What can hang from each mark
S: L
E: C
G: L M
U: L
L: G J S U
M: E G
C: E

Every row comes from one small tree of marks. The marks that hang from a mark follow it in brackets, in alphabetical order. Every link used is in the known rows. Which tree was each row made from?
Known rows
G[L[J] M]: | -0.41 | -1.42 | -0.73 | +0.40 | +2.40 | +2.05 | +0.35 | +2.47 | -1.90 | +1.45 | -2.58 | -0.30 | -0.38 | -1.19 | -0.79 | +2.29 | +0.91 | -1.05 | +0.95 |
S[L[G[M[E[C]]] U]]: | +1.22 | +0.52 | -0.61 | -0.52 | +3.11 | +7.08 | -0.99 | +2.99 | -1.25 | +2.05 | -2.85 | +0.50 | -3.16 | -3.42 | -0.03 | +1.24 | +1.70 | -1.30 | +1.39 |
L[J]: | -0.30 | -0.44 | -0.90 | +0.39 | +2.27 | +1.93 | -0.38 | +2.49 | -1.86 | +2.03 | -0.93 | -0.17 | -0.56 | -1.73 | +0.40 | +1.88 | +1.43 | -0.26 | +0.97 |
U[L[G[M[E]] J S]]: | -0.29 | +1.87 | +0.02 | -0.88 | +2.45 | +6.90 | -3.53 | +2.20 | -2.58 | +1.32 | -2.30 | +1.50 | -3.56 | -4.77 | +1.50 | +2.40 | +2.22 | +0.99 | +1.82 |
G[L M[E[C]]]: | +0.83 | -0.42 | -0.23 | -1.06 | +2.51 | +5.51 | +0.53 | +3.70 | -2.93 | +0.82 | -2.40 | +0.57 | +0.00 | -2.85 | +0.01 | +1.49 | +0.22 | -1.75 | +0.06 |
U[L[G[M] J S]]: | -0.75 | +1.13 | -0.14 | -0.11 | +2.52 | +4.84 | -2.66 | +1.91 | -1.90 | +1.50 | -1.96 | +0.90 | -3.39 | -3.68 | +0.74 | +2.55 | +2.35 | +1.18 | +2.19 |
G[L[J S] M[E]]: | -0.37 | -0.24 | -0.83 | +0.10 | +2.43 | +4.13 | -1.68 | +1.85 | -2.40 | +1.03 | -3.41 | +0.46 | -1.99 | -2.82 | +0.46 | +1.95 | +1.84 | -0.57 | +0.55 |
L[G[M]]: | -0.63 | +0.42 | +0.14 | -1.08 | +3.03 | +3.65 | -0.08 | +3.15 | -1.89 | +1.94 | -1.10 | +0.00 | +0.38 | -2.42 | -1.30 | +1.83 | +0.09 | -0.71 | +1.54 |
G[L[S U] M[E]]: | -0.49 | -0.81 | -1.37 | +0.65 | +2.50 | +4.00 | -0.40 | +2.45 | -0.62 | +0.91 | -2.64 | +0.13 | -1.65 | -1.20 | -0.43 | +1.84 | +1.11 | -1.10 | +1.06 |
L[G[M] J S]: | -0.60 | +0.60 | -0.58 | -0.24 | +2.99 | +3.96 | -1.87 | +1.70 | -1.89 | +1.98 | -2.47 | +0.20 | -2.46 | -3.20 | -0.09 | +1.83 | +2.00 | +0.23 | +1.67 |
M[G]: | -1.31 | -1.04 | +0.22 | -0.07 | +2.65 | +1.45 | +0.92 | +3.36 | -1.52 | +1.36 | +0.70 | -1.08 | +1.84 | -1.21 | -0.33 | +1.16 | -0.76 | -0.48 | +0.43 |
S[L[U]]: | -0.57 | -0.71 | -1.29 | +1.40 | +2.58 | +1.31 | -0.08 | +2.25 | +0.11 | +2.16 | -1.12 | -0.60 | -1.70 | -0.62 | -0.57 | +1.68 | +2.04 | -0.72 | +1.46 |
E[C]: | +0.47 | -0.20 | -0.52 | -0.38 | +2.46 | +3.34 | +0.68 | +3.41 | -2.28 | +1.61 | -0.38 | +0.16 | +0.00 | -2.31 | +0.42 | +1.24 | +0.89 | -0.79 | +0.48 |
U[L[G[M[E]] J]]: | +0.08 | +1.44 | +0.28 | -1.13 | +2.37 | +6.86 | -2.39 | +3.13 | -2.71 | +1.52 | -1.82 | +1.31 | -2.15 | -4.22 | +1.01 | +2.64 | +1.12 | +0.32 | +1.82 |
M[E[C] G]: | +0.36 | -0.37 | +0.30 | -1.03 | +2.61 | +5.22 | +0.35 | +4.02 | -2.72 | +1.07 | +0.03 | -0.17 | +0.80 | -3.09 | +1.18 | +0.61 | -0.56 | -0.89 | -0.31 |
S[L]: | -0.94 | +0.17 | -0.28 | +0.32 | +2.72 | +1.10 | -0.69 | +2.19 | -1.49 | +2.08 | -1.00 | -0.29 | -0.67 | -2.02 | -0.35 | +1.54 | +1.83 | -0.45 | +0.85 |
M[E[C] G[L[J U]]]: | +1.07 | -1.67 | -1.70 | +1.31 | +1.87 | +4.49 | +1.14 | +3.05 | -0.75 | +1.21 | -2.59 | -0.85 | -1.26 | -1.05 | +1.49 | +1.56 | +0.68 | -1.15 | -0.34 |
C[E]: | -0.02 | -0.35 | +0.14 | +0.43 | +2.23 | +3.29 | -0.26 | +3.08 | -2.02 | +2.05 | -0.43 | -0.15 | +0.55 | -2.12 | +1.17 | +1.86 | +0.72 | -0.93 | -0.19 |

Write each row's tree
| +0.63 | -0.02 | -1.16 | -0.22 | +2.64 | +6.22 | -1.10 | +2.93 | -1.10 | +2.17 | -2.48 | +0.28 | -2.24 | -2.29 | -0.02 | +2.00 | +0.98 | -0.91 | +1.92 | => L[G[M[E]] J U]
| -0.24 | +0.55 | -2.33 | +1.53 | +2.39 | +2.86 | -1.25 | +1.30 | +0.21 | +2.47 | -2.49 | -0.30 | -3.32 | -1.46 | +0.69 | +2.18 | +2.95 | +0.45 | +1.55 | => L[G J S U]
| +0.20 | +0.44 | -1.37 | +0.09 | +2.78 | +6.23 | -2.19 | +2.03 | -0.97 | +1.95 | -2.90 | +0.49 | -3.65 | -2.80 | +0.48 | +1.75 | +2.09 | -0.27 | +1.95 | => L[G[M[E]] J S U]
| -0.01 | -0.44 | -1.12 | +0.91 | +2.93 | +3.60 | -1.16 | +1.77 | -0.20 | +2.61 | -3.06 | -0.39 | -3.63 | -1.74 | -0.77 | +2.03 | +2.39 | -0.60 | +2.25 | => S[L[G[M] J U]]
| -0.06 | -1.46 | -2.46 | +2.26 | +1.76 | +0.97 | +1.03 | +2.08 | +0.21 | +1.91 | -2.61 | -0.83 | -1.23 | +0.55 | -0.01 | +2.66 | +1.81 | -0.80 | +0.83 | => G[L[J U]]
| -0.23 | -0.31 | -1.52 | +0.80 | +2.83 | +4.20 | -1.28 | +1.74 | -0.31 | +2.11 | -2.56 | -0.11 | -3.52 | -1.79 | -0.28 | +1.94 | +2.20 | -0.04 | +2.27 | => L[G[M] J S U]
| +0.04 | -0.64 | -0.56 | -0.28 | +2.28 | +4.12 | -0.50 | +2.77 | -2.56 | +1.26 | -2.94 | +0.24 | -0.55 | -2.22 | -0.01 | +2.14 | +0.78 | -1.22 | +0.56 | => G[L[J] M[E]]
| +1.26 | -0.71 | -0.65 | -0.52 | +2.29 | +5.80 | -0.18 | +3.14 | -3.13 | +1.11 | -3.29 | +0.59 | -1.40 | -3.05 | +0.68 | +1.72 | +1.09 | -1.47 | +0.16 | => G[L[J] M[E[C]]]
| -1.00 | -0.44 | -0.21 | +0.01 | +2.19 | +2.28 | +0.88 | +3.20 | -1.66 | +0.93 | -1.20 | -0.83 | +2.08 | -1.43 | +0.23 | +1.70 | -0.71 | -0.91 | -0.70 | => M[E G[L]]
| -0.63 | -2.32 | -1.82 | +2.25 | +1.92 | +0.75 | +1.66 | +2.40 | +0.42 | +1.49 | -1.82 | -1.73 | -0.25 | +0.85 | +0.02 | +2.12 | +0.49 | -0.70 | +0.39 | => M[G[L[J U]]]
| -0.49 | -1.86 | -2.00 | +1.86 | +2.37 | +2.30 | -0.21 | +1.62 | -0.17 | +1.32 | -3.18 | -0.47 | -2.90 | -0.32 | -0.50 | +2.17 | +2.13 | -0.68 | +1.53 | => G[L[J S U] M]
| +0.47 | +0.32 | -0.98 | +0.27 | +2.87 | +5.71 | -2.01 | +2.09 | -0.88 | +2.42 | -3.41 | +0.17 | -3.78 | -2.80 | -0.04 | +1.93 | +2.28 | -0.78 | +1.91 | => S[L[G[M[E]] J U]]
| +1.10 | +1.27 | -0.49 | -1.27 | +2.89 | +7.76 | -2.40 | +2.36 | -3.11 | +1.69 | -3.20 | +1.13 | -3.45 | -5.06 | +1.40 | +1.21 | +2.20 | -0.19 | +0.96 | => L[G[M[E[C]]] J S]
| -0.10 | -0.97 | -1.68 | +1.94 | +2.39 | +1.62 | -0.81 | +1.71 | -0.02 | +2.46 | -1.98 | -0.64 | -3.13 | -0.80 | +0.18 | +1.92 | +2.88 | -0.43 | +1.54 | => S[L[J U]]
| -0.95 | -0.25 | -0.92 | +0.85 | +2.11 | +2.54 | -0.92 | +1.75 | -1.69 | +1.02 | -2.58 | -0.65 | -0.80 | -2.19 | +1.42 | +1.74 | +1.25 | +0.03 | -0.56 | => M[E G[L[J S]]]
| -0.15 | +0.15 | -0.31 | -0.58 | +2.84 | +3.96 | -0.72 | +2.59 | -2.08 | +2.23 | -1.98 | +0.01 | -1.01 | -2.63 | -0.59 | +2.03 | +0.97 | -0.44 | +1.67 | => L[G[M] J]
| -0.93 | -1.55 | -1.54 | +1.32 | +2.59 | +1.99 | +0.51 | +2.14 | -0.01 | +1.08 | -2.24 | -0.45 | -1.46 | -0.13 | -1.22 | +1.95 | +1.27 | -0.92 | +1.43 | => G[L[S U] M]
| -0.87 | +0.59 | -0.70 | +0.89 | +1.97 | +2.86 | -2.32 | +1.81 | -1.70 | +1.34 | -0.87 | +0.76 | -2.96 | -2.77 | +1.75 | +2.41 | +2.80 | +1.36 | +1.52 | => U[L[J S]]
| +0.39 | +0.00 | -0.46 | -0.74 | +2.62 | +5.56 | -0.60 | +2.79 | -2.76 | +0.61 | -2.86 | +0.79 | -1.43 | -3.41 | +0.49 | +1.28 | +1.29 | -1.07 | +0.07 | => G[L[S] M[E[C]]]
| -1.42 | -0.01 | -0.51 | +0.36 | +2.33 | +2.28 | -0.29 | +2.27 | -1.52 | +0.72 | -1.65 | -0.64 | +0.62 | -1.98 | +0.73 | +1.47 | +0.39 | -0.25 | -0.69 | => M[E G[L[S]]]
| -1.38 | -0.98 | -1.06 | +1.57 | +2.18 | +0.56 | -0.04 | +1.49 | -0.98 | +1.18 | -2.20 | -1.21 | -0.61 | -1.16 | +0.67 | +1.83 | +1.39 | +0.22 | -0.21 | => M[G[L[J S]]]
| -0.69 | +0.86 | -1.86 | +1.03 | +2.57 | +2.58 | -0.53 | +1.88 | +0.38 | +2.16 | -1.55 | -0.30 | -1.89 | -1.22 | +0.01 | +1.91 | +2.07 | +0.17 | +1.46 | => L[G S U]
| -0.35 | -0.88 | -2.07 | +1.83 | +2.27 | +2.21 | -0.93 | +1.61 | -0.13 | +1.94 | -1.53 | -0.30 | -3.06 | -0.86 | +0.69 | +1.78 | +2.71 | +0.10 | +1.59 | => L[J S U]
| +0.92 | -0.35 | +0.35 | -1.87 | +2.90 | +6.75 | -0.35 | +4.15 | -3.45 | +1.14 | -0.82 | +0.94 | -0.36 | -3.70 | +0.22 | +0.83 | +0.00 | -1.46 | +0.83 | => G[M[E[C]]]
| -1.04 | -0.85 | -1.47 | +1.44 | +2.18 | +2.54 | +0.31 | +2.31 | +0.10 | +0.84 | -1.78 | -0.94 | -0.46 | -0.56 | +0.55 | +1.59 | +0.56 | -0.52 | -0.08 | => M[E G[L[S U]]]
| -0.32 | +1.29 | -0.88 | +0.58 | +2.59 | +2.05 | -1.57 | +1.34 | -1.30 | +2.83 | -2.87 | -0.27 | -2.35 | -2.82 | +0.38 | +2.18 | +2.97 | +0.20 | +0.93 | => S[L[G J]]
| -0.45 | +0.70 | -1.44 | +1.15 | +2.66 | +1.96 | -0.35 | +1.90 | +0.47 | +2.67 | -2.08 | -0.58 | -1.99 | -1.23 | -0.53 | +2.07 | +2.24 | -0.39 | +1.43 | => S[L[G U]]
| +0.23 | -0.51 | -0.29 | -0.29 | +2.19 | +3.97 | +1.24 | +3.58 | -2.20 | +0.82 | -1.59 | -0.52 | +1.23 | -2.21 | +0.96 | +1.22 | -0.36 | -1.12 | -1.07 | => M[E[C] G[L]]
| -0.33 | +1.47 | +0.48 | -1.34 | +3.25 | +5.16 | -1.88 | +2.61 | -2.32 | +2.05 | -2.41 | +0.50 | -1.28 | -3.96 | -0.55 | +1.65 | +1.22 | -0.81 | +1.18 | => S[L[G[M[E]]]]
| +0.14 | +1.17 | +0.03 | -0.84 | +3.03 | +5.43 | -2.58 | +2.03 | -2.52 | +2.32 | -3.30 | +0.50 | -2.71 | -4.17 | +0.12 | +1.81 | +2.11 | -0.51 | +1.30 | => S[L[G[M[E]] J]]
| +1.62 | -1.60 | -1.63 | +0.50 | +2.16 | +6.00 | +0.41 | +3.18 | -1.49 | +1.23 | -3.39 | +0.27 | -2.48 | -1.65 | +0.50 | +1.81 | +1.26 | -1.70 | +0.82 | => G[L[J U] M[E[C]]]
| -0.33 | +0.45 | -0.12 | -0.14 | +3.07 | +3.42 | -1.68 | +1.75 | -1.78 | +2.46 | -2.97 | -0.09 | -2.51 | -3.15 | -0.60 | +1.91 | +2.28 | -0.32 | +1.65 | => S[L[G[M] J]]
| -0.68 | -1.32 | -1.23 | +1.06 | +2.07 | +2.47 | +1.47 | +3.24 | -0.06 | +1.07 | -1.32 | -1.13 | +1.00 | +0.01 | +0.00 | +1.80 | -0.51 | -1.20 | -0.12 | => M[E G[L[U]]]
